Each row comes from the steps of one path. Every step used is in the known rows, and no mark comes twice. Write the path behind each row, first mark first.
Known rows:
gaveb -> tari: [-2,5,7,9,-3,34,-10,1,-3,-7,-29,2,-9,20,-2,-22,-30,8,18,-6,16,-28,0,6]
buno -> kodo -> suso -> tari: [-16,33,-9,-8,25,-13,8,29,-8,-4,2,-23,8,-15,-36,-7,-2,-3,8,-12,-14,-17,2,-11]
tari -> suso -> kodo -> gaveb -> kove: [-31,-22,7,-14,-20,-32,-8,13,17,14,-10,-6,-11,22,-7,-20,-16,-26,-14,-1,13,-17,-13,8]
kodo -> suso -> tari -> gaveb: [-19,34,2,-8,51,17,-6,-8,-22,-3,-16,-5,-5,-7,-5,-11,4,-13,-10,-17,-15,19,11,-21]
suso -> kodo -> gaveb: [-39,1,22,6,-37,-15,-22,3,14,-4,-20,-8,1,3,-25,-6,-18,-12,-4,-17,8,-8,-6,7]
buno -> kodo: [-8,6,1,-7,-22,-3,23,52,-1,2,-6,-29,-6,9,-54,-20,-17,10,40,-17,10,-36,-6,14]
gemul -> kodo: [-30,0,13,-4,2,4,15,26,24,6,-17,-2,-8,17,-36,-40,-19,9,48,-17,3,-15,4,3]
suso -> tari -> gaveb -> kove: [-14,-13,8,-16,51,11,13,10,-9,13,-34,-3,-28,9,-17,-37,3,-8,10,-11,-6,2,24,6]
buno -> kodo -> suso -> tari -> gaveb -> kove: [-14,12,-16,-24,61,-15,18,40,-17,-1,0,-14,-19,4,-36,-11,29,-1,1,-16,-19,-2,30,-9]
kove -> gaveb -> tari -> gemul: [21,13,20,20,7,52,-12,-4,-5,3,-13,15,13,38,14,-3,-40,-7,-8,-17,38,-13,-5,-2]
kove -> gaveb -> tari -> suso: [22,-1,1,1,-10,40,-4,-18,-6,17,-18,17,8,36,28,-28,-29,-18,5,-8,44,-27,-24,-2]
tari -> gemul -> kodo -> suso: [-25,38,5,3,39,6,5,29,19,-5,23,-4,3,16,-16,-6,-24,2,-2,-18,-12,11,5,-30]
kove -> gaveb -> tari: [15,-5,12,18,-9,54,-7,-6,-2,8,-31,18,8,33,11,-16,-21,-1,19,-12,38,-29,-10,13]
tari -> gemul -> kodo: [-25,16,23,0,17,-2,13,29,21,4,5,-5,-4,22,-37,-28,-37,0,16,-22,6,5,7,-13]
kodo -> gaveb: [-32,1,12,6,-19,-8,-3,9,8,7,-28,-5,-6,-3,-15,-14,-40,3,19,-17,11,-17,-23,3]
tari -> gemul -> kodo -> gaveb: [-43,19,19,10,11,-34,-1,12,23,-2,-3,2,0,11,-27,-9,-51,-1,5,-29,8,14,-8,-22]
kove -> gaveb -> kodo -> suso: [-12,-4,9,-6,19,46,16,17,29,-6,7,-12,28,17,7,-1,5,-5,10,-28,14,-14,-19,3]
suso -> kodo -> buno: [-18,4,23,25,-20,1,6,33,11,-3,-30,-18,-8,1,-30,-4,7,-5,7,-1,16,-40,13,32]
suso -> tari -> gemul: [-8,23,23,3,27,12,3,4,1,13,-8,-13,2,-6,-20,-24,-39,-17,-9,-14,9,1,2,-13]
tari -> gaveb -> kodo: [-28,1,24,-23,20,23,12,7,6,-15,-14,-25,-8,15,-17,-22,0,-2,16,-26,8,-4,8,9]
kove -> gaveb -> tari -> gemul -> kodo -> buno: [8,20,18,46,26,10,7,16,13,-7,-23,25,4,32,-3,-1,-18,1,-6,-17,43,-17,12,2]
buno -> kodo -> gaveb -> tari -> suso: [-8,22,-6,-2,-23,-47,-10,-2,-13,-9,-13,-5,-1,12,-12,-6,-41,-7,-4,-13,29,-33,-20,-10]
suso -> kodo: [-23,-4,23,-3,-28,22,-8,17,11,3,-13,-14,2,13,-30,-18,-6,-11,14,-9,9,-19,4,20]

Write each row's path:
[-15,3,14,-15,-32,5,-8,-1,4,11,0,-15,1,20,-16,-25,-13,-31,-4,-3,21,-24,-10,4] | tari -> suso -> kodo
[-18,18,2,10,-17,-26,-14,12,-7,-19,-20,-4,-7,8,-29,3,-33,13,8,-20,22,-24,-12,-1] | buno -> kodo -> gaveb -> tari
[-27,24,24,2,38,-13,3,7,17,7,-4,-1,7,5,-34,-34,-31,-16,3,-21,5,17,18,-20] | suso -> tari -> gemul -> kodo
[-29,-26,5,4,1,-11,10,32,18,15,-28,-5,-23,9,-14,-23,-30,7,25,-14,2,-21,-16,16] | kodo -> gaveb -> kove
[-14,26,16,14,28,5,-7,3,12,-12,-3,9,-3,35,-18,-18,-40,2,2,-14,15,0,15,-19] | gaveb -> tari -> gemul -> kodo
[-10,10,11,11,-28,-12,7,19,6,7,-19,-20,-8,6,-16,-18,2,-26,-9,1,26,-43,-4,19] | tari -> suso -> kodo -> buno
[-14,8,13,-10,37,34,6,-5,22,-4,-5,-6,41,-2,8,-10,8,-20,-1,-24,11,-1,-8,-7] | kove -> gaveb -> kodo -> suso -> tari
[19,5,12,32,-23,12,-13,-13,0,1,-32,13,11,31,16,-1,7,-31,-22,2,56,-41,-4,21] | kove -> gaveb -> tari -> suso -> kodo -> buno
[3,13,1,-1,-5,15,-8,-14,-9,7,-16,1,-7,23,13,-31,-38,-11,6,5,24,-33,-16,-7] | gaveb -> tari -> suso
[-24,6,9,23,11,-15,26,39,29,-3,-31,-8,-16,4,-36,-27,-7,15,39,-10,12,-33,5,18] | gemul -> kodo -> buno
[-37,37,-2,-14,65,-3,-4,-6,1,-8,-7,10,-5,4,-17,-23,10,-10,3,-24,-18,30,24,-29] | gemul -> kodo -> suso -> tari -> gaveb
[-16,42,-8,-17,43,-10,5,11,-29,-10,-4,-15,-5,-7,-35,-3,16,-3,-3,-24,-11,7,19,-18] | buno -> kodo -> suso -> tari -> gaveb
[-17,10,9,21,-10,-5,-25,-15,3,-12,-36,8,-8,7,1,-10,-44,4,6,-13,16,-19,-16,-3] | kodo -> gaveb -> tari
[-34,-30,16,2,-13,-19,-11,24,23,3,-20,-3,-16,17,-22,-14,-10,-10,4,-10,2,-11,1,19] | suso -> kodo -> gaveb -> kove
[-15,6,-10,-16,64,12,9,14,-8,6,-13,1,-22,4,-1,-19,15,-9,-8,-13,-19,11,20,-10] | kodo -> suso -> tari -> gaveb -> kove
[-33,26,-2,-3,42,-4,2,9,18,-3,-5,4,7,-6,-20,-26,-4,-6,17,-16,-21,9,10,-22] | gemul -> kodo -> suso -> tari
[-31,20,1,2,3,-46,-23,-24,12,-8,-19,20,-2,20,3,-27,-44,-10,4,-11,22,-8,-17,-24] | gemul -> kodo -> gaveb -> tari -> suso
[-4,-14,25,19,6,23,35,31,30,-5,-28,-16,14,7,-10,-9,8,0,20,-22,39,-41,-13,34] | kove -> gaveb -> kodo -> buno
[-8,43,10,2,45,15,-4,11,-1,5,12,-9,13,-11,-1,-6,-26,-21,-26,-13,-11,12,0,-33] | kodo -> suso -> tari -> gemul
[-5,-19,25,-6,-4,44,22,13,26,3,-11,-17,24,18,-8,-20,-10,-4,30,-24,29,-19,-14,20] | kove -> gaveb -> kodo
[2,11,20,20,24,29,-7,-2,17,-6,-4,26,14,47,-5,-11,-33,-5,5,-22,40,2,5,-12] | kove -> gaveb -> tari -> gemul -> kodo
[1,20,9,23,-15,-7,-14,-4,-2,-10,-26,0,-7,15,5,-9,-4,-23,-28,11,33,-43,4,14] | gaveb -> tari -> suso -> kodo -> buno
[-21,-2,21,11,7,6,33,38,29,-17,-28,-35,-5,-8,-19,-17,-3,10,18,-13,16,-40,0,34] | gaveb -> kodo -> buno
[-11,24,-12,-8,-4,4,16,55,-4,-3,14,-25,-1,4,-39,-1,-1,12,22,-18,-10,-29,-7,-5] | buno -> kodo -> suso
[-43,-26,5,-1,11,-38,11,36,37,8,-22,7,-23,21,-27,-31,-20,12,38,-20,-3,-8,-1,7] | gemul -> kodo -> gaveb -> kove
